Known rows, with every step that occurs
R/A/H/M: [ 2.25 -2.10  0.03  3.45  2.47  1.02  0.94 -5.76  1.19  1.08  1.45  2.57
  0.37  1.07  0.35  2.03  3.61 -0.71 -0.20 -1.80 -2.25 -0.25 -3.31 -3.17
 -1.42 -0.83 -0.42 -7.32]
Q/R/A: [ 1.10  1.30 -1.63  4.61  0.97 -0.08 -1.79 -5.55  0.43 -1.17  2.28  1.49
  0.99  0.61 -0.10  3.24  2.64 -0.83 -0.84 -2.69 -1.96 -0.79 -3.87 -1.27
 -1.89  0.02 -1.67 -5.13]
M/R/Q/H: [-0.10  3.63 -0.64  2.64  4.74 -1.63  0.35 -6.11  0.84  0.45  1.62 -1.20
  2.56  1.92  0.54  2.30  6.06 -1.57 -2.02 -2.60 -0.29 -0.75 -4.25 -3.16
 -0.77 -3.29 -4.25 -4.31]
R/M/H/Q: [ 1.26 -2.18 -1.81  1.32  3.81 -0.36  1.18 -6.03  0.24 -0.50  1.37  0.12
  0.86  2.44  0.04  1.30  5.43 -0.12 -2.42 -3.66 -3.28  2.04 -4.67 -2.03
 -0.15 -0.53 -3.09 -5.54]
Y/M/H/W: [ 1.61 -1.90  0.64 -0.76  2.84  0.98  1.35 -4.66  3.58 -0.77  0.81  1.06
  3.13  1.78  0.12  0.10  3.02 -1.80 -2.72 -1.91 -3.65  1.68 -7.13 -1.20
 -0.98 -1.27 -2.91 -7.20]
M/R/A/H/W: [ 0.31  1.71  0.40  3.07  3.87  0.58 -1.10 -7.65  3.03  0.38 -0.58  0.67
  4.03  1.19 -2.48  4.42  4.03  0.53  0.87 -1.04 -2.15 -0.70 -6.12 -3.34
 -2.30 -0.02 -1.08 -8.17]
A/H/M/R/Q: [ 0.94  0.65  0.71  3.40  5.70  0.75  1.82 -6.35  1.50  1.53  0.51  0.81
  1.33  2.69 -0.32  2.75  5.81  1.25 -1.57 -2.43 -0.63 -0.44 -5.08 -4.74
 -0.65 -3.42 -2.86 -6.38]
A/H/Q/R: [ 1.58  3.06 -3.81  2.00  4.10  0.31  0.04 -6.90  2.37  0.71  2.97  1.18
  0.03  1.69 -1.34  3.29  4.88 -0.10  0.10 -4.41 -1.69  2.12 -3.70 -3.49
  0.70  0.12 -0.54 -4.43]
A/H/Q/R/W: [-0.17  2.13 -2.86  2.14  5.05  0.30 -1.75 -7.14  2.77  1.81  2.14  0.43
  1.58  1.23 -2.70  3.48  6.06  1.40  0.31 -4.50 -1.26  0.63 -3.26 -3.12
  0.39 -2.05 -0.56 -3.31]
H/M/R/Q: [ 0.51 -0.64  0.89  3.36  4.22  0.96  1.22 -5.50  0.57  0.14  0.66  1.06
  0.01  2.86  0.59  2.60  4.34  0.26 -2.53 -2.07 -0.96 -0.88 -5.67 -3.55
 -0.57 -1.92 -3.72 -4.81]
W/R/A/H: [ 1.67 -0.81 -2.07  2.97  4.00 -0.88  0.28 -7.07  1.20  1.31  1.38  2.29
  1.74  1.08 -0.19  4.02  4.48  0.35 -0.21 -2.75 -4.29  0.84 -2.52 -2.15
 -2.18 -1.70 -0.61 -8.31]
H/A: [ 2.00 -1.98 -1.50  0.13  1.69  0.23  0.90 -4.09  1.24  0.43  1.82  2.80
 -0.64  1.48  0.37 -0.14  2.83 -2.63 -0.83 -1.88 -2.56  2.03 -5.51 -2.23
 -1.33  2.50 -0.06 -5.88]
W/R: [ 0.93 -2.40 -2.13 -0.09  4.35 -0.45  1.00 -5.02  1.20  0.09  1.58  3.28
 -0.12  2.12  0.67  2.70  2.63 -1.07 -2.08 -2.67 -4.53  1.44 -3.61 -2.46
 -0.49 -0.86 -0.70 -5.89]
X/A/H/M/R/W: [ 0.09 -3.42  1.02  0.25  5.19  0.83  0.63 -4.59  2.45  2.00  0.11  1.99
  0.98  2.63 -2.90  1.87  3.18  1.53  0.54  0.16 -0.28 -1.19 -5.25 -4.22
 -2.51 -3.26 -1.40 -7.23]
A/R/M: [ 0.05 -4.95 -1.34  1.76  2.30 -1.39  0.29 -4.71  0.13 -0.53 -0.52  0.56
  0.71  1.40 -2.57  1.74  3.76  1.03 -4.13 -1.09 -1.96 -0.19 -3.58 -4.24
 -0.22 -1.59 -2.10 -6.86]
M/H/W: [ 0.30 -1.59 -0.43 -1.17  4.39  1.75  0.56 -5.03  2.24 -0.13  1.13  1.79
  2.96  1.69  0.18  1.16  3.09 -0.53 -1.01 -2.50 -3.88  0.89 -6.05 -2.09
 -0.68 -0.23 -0.51 -6.22]
M/R/A/H/Q: [ 2.07  2.40 -1.52  4.47  3.89  0.15 -0.22 -8.04  2.32  0.50  0.44 -0.01
  2.13  1.88 -1.30  4.22  4.90 -0.26  1.59 -2.15 -1.66  0.67 -3.81 -2.31
 -2.24 -0.12 -2.06 -6.52]
Y/M/H/W/R: [ 0.96 -1.67 -0.26 -0.50  4.22  0.44  1.28 -5.80  3.35 -0.01  0.99  2.12
  1.87  2.23 -0.07  2.39  3.85 -0.22 -3.27 -2.72 -5.36  2.44 -7.22 -0.97
 -0.53 -0.97 -3.55 -8.01]
M/R: [ 0.77 -0.36  0.17  1.48  4.52  0.53  0.92 -4.24  1.97 -0.93 -0.09  2.00
  2.06  2.67  0.15  1.27  1.90 -2.03 -1.34 -1.01 -1.69  0.01 -5.14 -2.85
 -1.76 -1.21 -1.52 -5.47]
R/Q/H: [ 0.89  1.17 -2.02  0.91  3.43 -1.95  0.37 -5.71  0.11  0.73  2.89 -0.80
  1.38  0.96  1.32  1.45  6.02 -1.95 -2.17 -3.53 -1.32  0.02 -2.68 -3.21
  0.08 -3.16 -2.51 -3.98]
W/R/Q: [ 0.84 -1.74 -2.51  1.25  4.67 -1.49  0.51 -6.50 -0.07  0.48  2.08  1.18
  0.08  1.85  0.63  3.66  5.13  1.00 -2.80 -4.14 -3.97  0.88 -3.11 -2.40
 -0.48 -2.80 -2.10 -5.37]
A/H/Q: [ 2.56 -0.62 -3.13  0.05  4.47  0.08  1.34 -6.40  2.39  0.91  1.88  1.29
  0.59  1.94 -0.40  1.97  4.52 -1.27  0.46 -3.36 -2.67  2.50 -2.73 -3.68
  0.00 -0.52  0.42 -5.57]

Rows
[-0.06  1.95  0.77  2.09  4.15  0.96  1.30 -4.50  2.02  0.85  1.09  1.90
 -0.31  2.64  1.19  1.72  3.94 -3.09 -1.76 -0.84 -0.53 -0.58 -5.63 -3.75
  0.30  0.07 -3.29 -4.36]
Q/H/M/R
[ 0.35  0.24 -3.08  3.14  1.98 -1.31 -1.11 -6.81  0.14 -1.19  2.41  0.22
 -1.65  1.96 -1.84  3.77  4.81  0.35 -2.93 -4.12 -1.83  1.57 -4.98 -3.48
  0.86  1.57 -2.89 -3.85]
H/Q/R/M
[ 1.08 -0.89  1.56  4.91  2.37  1.61  0.08 -5.30  0.99 -0.47  0.01  2.40
  0.14  2.21  0.65  3.22  2.39 -1.27 -0.83 -0.39 -1.57 -1.40 -5.48 -2.06
 -2.15  0.42 -3.07 -6.00]
H/M/R/A
[ 0.47  2.63 -3.38  1.55  2.92 -2.51  0.33 -7.09 -0.09  2.77  3.72  0.65
 -1.46  1.07  0.37  3.14  7.66 -0.59 -2.08 -4.33 -2.81  1.82 -4.75 -2.14
  0.06  0.84 -3.39 -5.25]
W/R/Q/H/A
[ 1.85 -0.91  1.23  1.88  3.12 -0.30  1.71 -3.95  3.08 -1.56 -0.41  1.08
  2.19  2.70  0.21  0.22  1.92 -3.18 -3.27 -0.31 -1.57  0.95 -6.17 -1.91
 -2.28 -2.45 -3.85 -6.58]
Y/M/R
[-0.31  1.51 -1.99 -0.25  2.98 -1.31 -0.98 -7.17  1.16  0.76  2.74 -0.91
  1.37  0.75 -0.42  3.26  6.40 -0.75 -1.81 -3.59 -1.97 -0.01 -4.66 -4.01
  1.04 -0.99 -1.98 -4.34]
R/Q/H/W
[ 1.13  0.25  0.42  4.35  2.79  0.24 -0.54 -5.42  1.14 -1.08 -0.11  1.05
  2.50  1.73  0.10  2.75  2.30 -1.60 -0.48 -0.71 -1.85 -1.10 -4.55 -1.36
 -3.24 -0.77 -2.44 -6.35]
M/R/A
[ 2.35 -1.02 -0.90  2.80  2.79 -0.35  0.33 -5.84  1.43  0.44  1.18  1.29
  2.84  0.67  0.10  1.75  3.68 -1.23  0.36 -2.04 -2.52  0.12 -2.35 -2.48
 -2.55 -2.03  0.22 -7.74]
R/A/H
[-1.87 -0.27 -1.88 -0.13  3.51 -2.59 -0.82 -7.65  1.03  0.68  1.56  0.77
 -0.63  1.40 -1.82  4.62  6.33  0.26 -3.88 -2.98 -3.86  1.25 -6.04 -4.80
  1.70  1.29 -2.69 -6.28]
Q/H/W/R/M
[-0.46 -3.01  0.13  0.02  3.66  0.10  0.45 -5.71  0.99 -0.64  0.33  0.77
  2.72  1.88 -1.28  1.39  4.44  0.80 -3.16 -2.69 -3.63  0.78 -7.00 -3.11
 -0.30 -0.29 -2.01 -6.97]
R/M/H/W
[ 1.57 -2.48  0.01  0.20  4.15  0.87  2.38 -4.26  2.07  0.73  1.03  2.76
 -0.48  3.01 -1.58  1.77  1.91 -0.04  0.30  0.22 -0.71  0.40 -5.68 -4.67
 -2.25 -1.03 -1.32 -8.51]
X/A/H/M/R
[ 1.39 -5.19 -3.70  0.10  2.35 -1.31  0.76 -5.53 -0.32 -0.04  1.25 -0.67
 -0.53  2.28 -3.46  2.56  4.21  2.85 -1.46 -1.53 -2.21  1.30 -3.99 -2.25
 -1.25 -0.18 -3.92 -7.87]
X/A/R/M/H/Q
[ 0.73 -1.41 -1.13 -1.47  4.33  0.58  0.50 -6.00  3.29  0.59  0.79  1.97
  2.39  1.20 -1.57  2.08  3.63 -0.34 -0.32 -2.29 -3.03  1.24 -5.04 -5.05
 -0.05 -0.43  1.52 -7.15]
A/H/W
[-0.06  3.55  0.65  1.91  2.94 -1.77 -0.24 -7.12  3.05 -0.03  0.95 -2.16
  2.44  1.65 -1.08  3.00  6.37 -1.48 -3.58 -2.09 -0.79 -0.03 -7.36 -3.18
 -0.15 -2.06 -6.02 -5.67]
Y/M/R/Q/H/W
[ 1.38  2.53 -1.70  4.85  2.32 -0.14 -1.04 -6.30  1.38  0.20  2.34  1.19
  2.44  0.48 -0.93  3.10  4.01  0.01  0.10 -3.13 -1.59 -0.33 -3.39 -2.39
 -1.92 -1.32 -0.79 -6.72]
Q/R/A/H
[-1.11 -3.69 -1.54 -0.13  3.42 -1.54 -0.69 -7.11  0.87 -0.47  0.52  1.99
 -0.62  1.81 -2.37  4.67  4.66  1.65 -3.83 -2.79 -4.88  1.47 -6.59 -4.47
  0.72  1.32 -1.73 -7.11]
H/W/R/M
[ 1.37 -1.81 -2.63  2.14  1.52 -0.60  0.11 -5.67  0.11  1.62  1.17  0.15
 -0.20  0.75 -2.00  1.91  5.35  1.45 -1.87 -2.52 -1.45  0.38 -4.30 -2.46
 -0.88  0.27 -2.30 -6.17]
H/A/R/Q
[ 3.26 -1.19  0.20  0.80  1.74  0.38  2.69 -3.42  2.41  0.41  1.65  1.79
  1.54  1.79  1.18 -2.19  3.49 -3.00 -2.32 -1.95 -2.81  2.81 -7.08  0.26
 -2.42  0.02 -3.45 -7.59]
Y/M/H/A
[ 0.27 -1.67 -1.76  1.53  2.39 -0.22 -1.86 -7.76  1.40 -0.02  1.19  2.40
  0.14  0.89 -1.00  5.85  3.46  0.70 -0.77 -2.52 -5.10  0.42 -5.08 -2.04
 -1.04  2.03 -1.00 -6.88]
H/W/R/A
[-1.17 -3.53 -0.65  0.73  3.30  0.28  0.03 -5.92  1.09  0.05 -0.74  0.09
  2.78  1.36 -3.41  2.40  4.91  3.06 -3.48 -1.77 -3.04 -0.18 -6.29 -3.50
  0.04 -0.56 -2.70 -7.78]
A/R/M/H/W
[ 1.60 -5.69 -3.10 -1.58  1.69 -0.55  0.41 -3.33  0.81 -0.38  1.04  1.67
 -0.39  1.53 -2.61  1.63  0.66  0.29 -0.67  0.11 -1.74  0.19 -2.77 -3.04
 -2.09 -0.99 -0.68 -7.64]
X/A/R
[-0.82 -1.02  2.10  2.42  6.65  1.77  0.67 -5.22  3.29  2.26 -0.91  2.16
  2.46  2.51 -1.55  1.68  4.65  0.70 -0.68 -1.21 -0.63 -1.36 -5.15 -4.23
 -1.16 -3.75 -1.31 -5.55]
A/H/M/R/W
[ 0.21  2.88 -1.58  3.45  2.03  0.48 -2.36 -7.76  2.36  0.24  1.92  1.02
  2.47  0.08 -2.52  4.85  4.26  1.26  0.39 -3.15 -2.09 -0.25 -5.36 -3.29
 -0.87  0.67 -0.27 -7.06]
Q/R/A/H/W
[ 0.27  2.50  1.07  4.84  2.35  0.61 -0.21 -5.79  1.22  0.57  1.08  1.30
  0.11  1.67  0.99  3.08  4.29 -2.82 -0.94 -0.57 -0.54 -1.56 -5.06 -2.50
 -1.20  0.58 -4.04 -5.27]
Q/H/M/R/A
[ 2.37 -1.19 -1.06  3.01  1.46 -0.43  1.75 -5.11  1.29  1.53  1.06 -0.87
  2.01  1.19 -1.09 -0.17  6.20  1.09 -3.40 -2.50 -1.72  1.25 -5.93  0.06
 -1.77 -2.12 -5.69 -7.80]
Y/M/H/A/R/Q
[ 0.65 -1.33  1.29  2.24  4.09  1.91  1.48 -4.07  1.86 -0.23  0.06  2.99
 -0.38  3.07  0.75  1.75  2.03 -1.71 -1.86 -0.70 -1.45 -0.26 -6.03 -3.49
 -0.61  0.03 -2.16 -5.20]
H/M/R
[ 1.24 -0.89 -0.86  1.36  2.37  0.32 -1.02 -7.33  2.36  0.54  0.84  1.17
  2.89  0.26 -1.68  3.44  3.98  0.03  0.74 -2.03 -3.06  0.13 -4.46 -3.36
 -1.55  0.21  0.78 -8.02]
R/A/H/W
[ 0.84 -2.60 -3.55 -2.04  4.28 -2.04  0.01 -8.06  1.07  1.65  2.73  0.70
 -0.04  1.51 -3.33  5.41  5.12  3.87 -0.26 -3.32 -3.79  1.54 -4.80 -4.35
 -1.10 -1.57 -0.89 -9.08]
X/A/H/W/R/Q
[ 0.89 -2.58 -2.91  0.28  1.33 -1.28  0.55 -5.14 -0.42  1.86  2.95 -0.27
 -2.50  1.18 -1.77  2.96  4.97  1.32 -1.85 -1.21 -0.09 -0.97 -2.81 -4.06
  0.18 -1.71 -3.86 -6.13]
X/A/R/Q/H/M
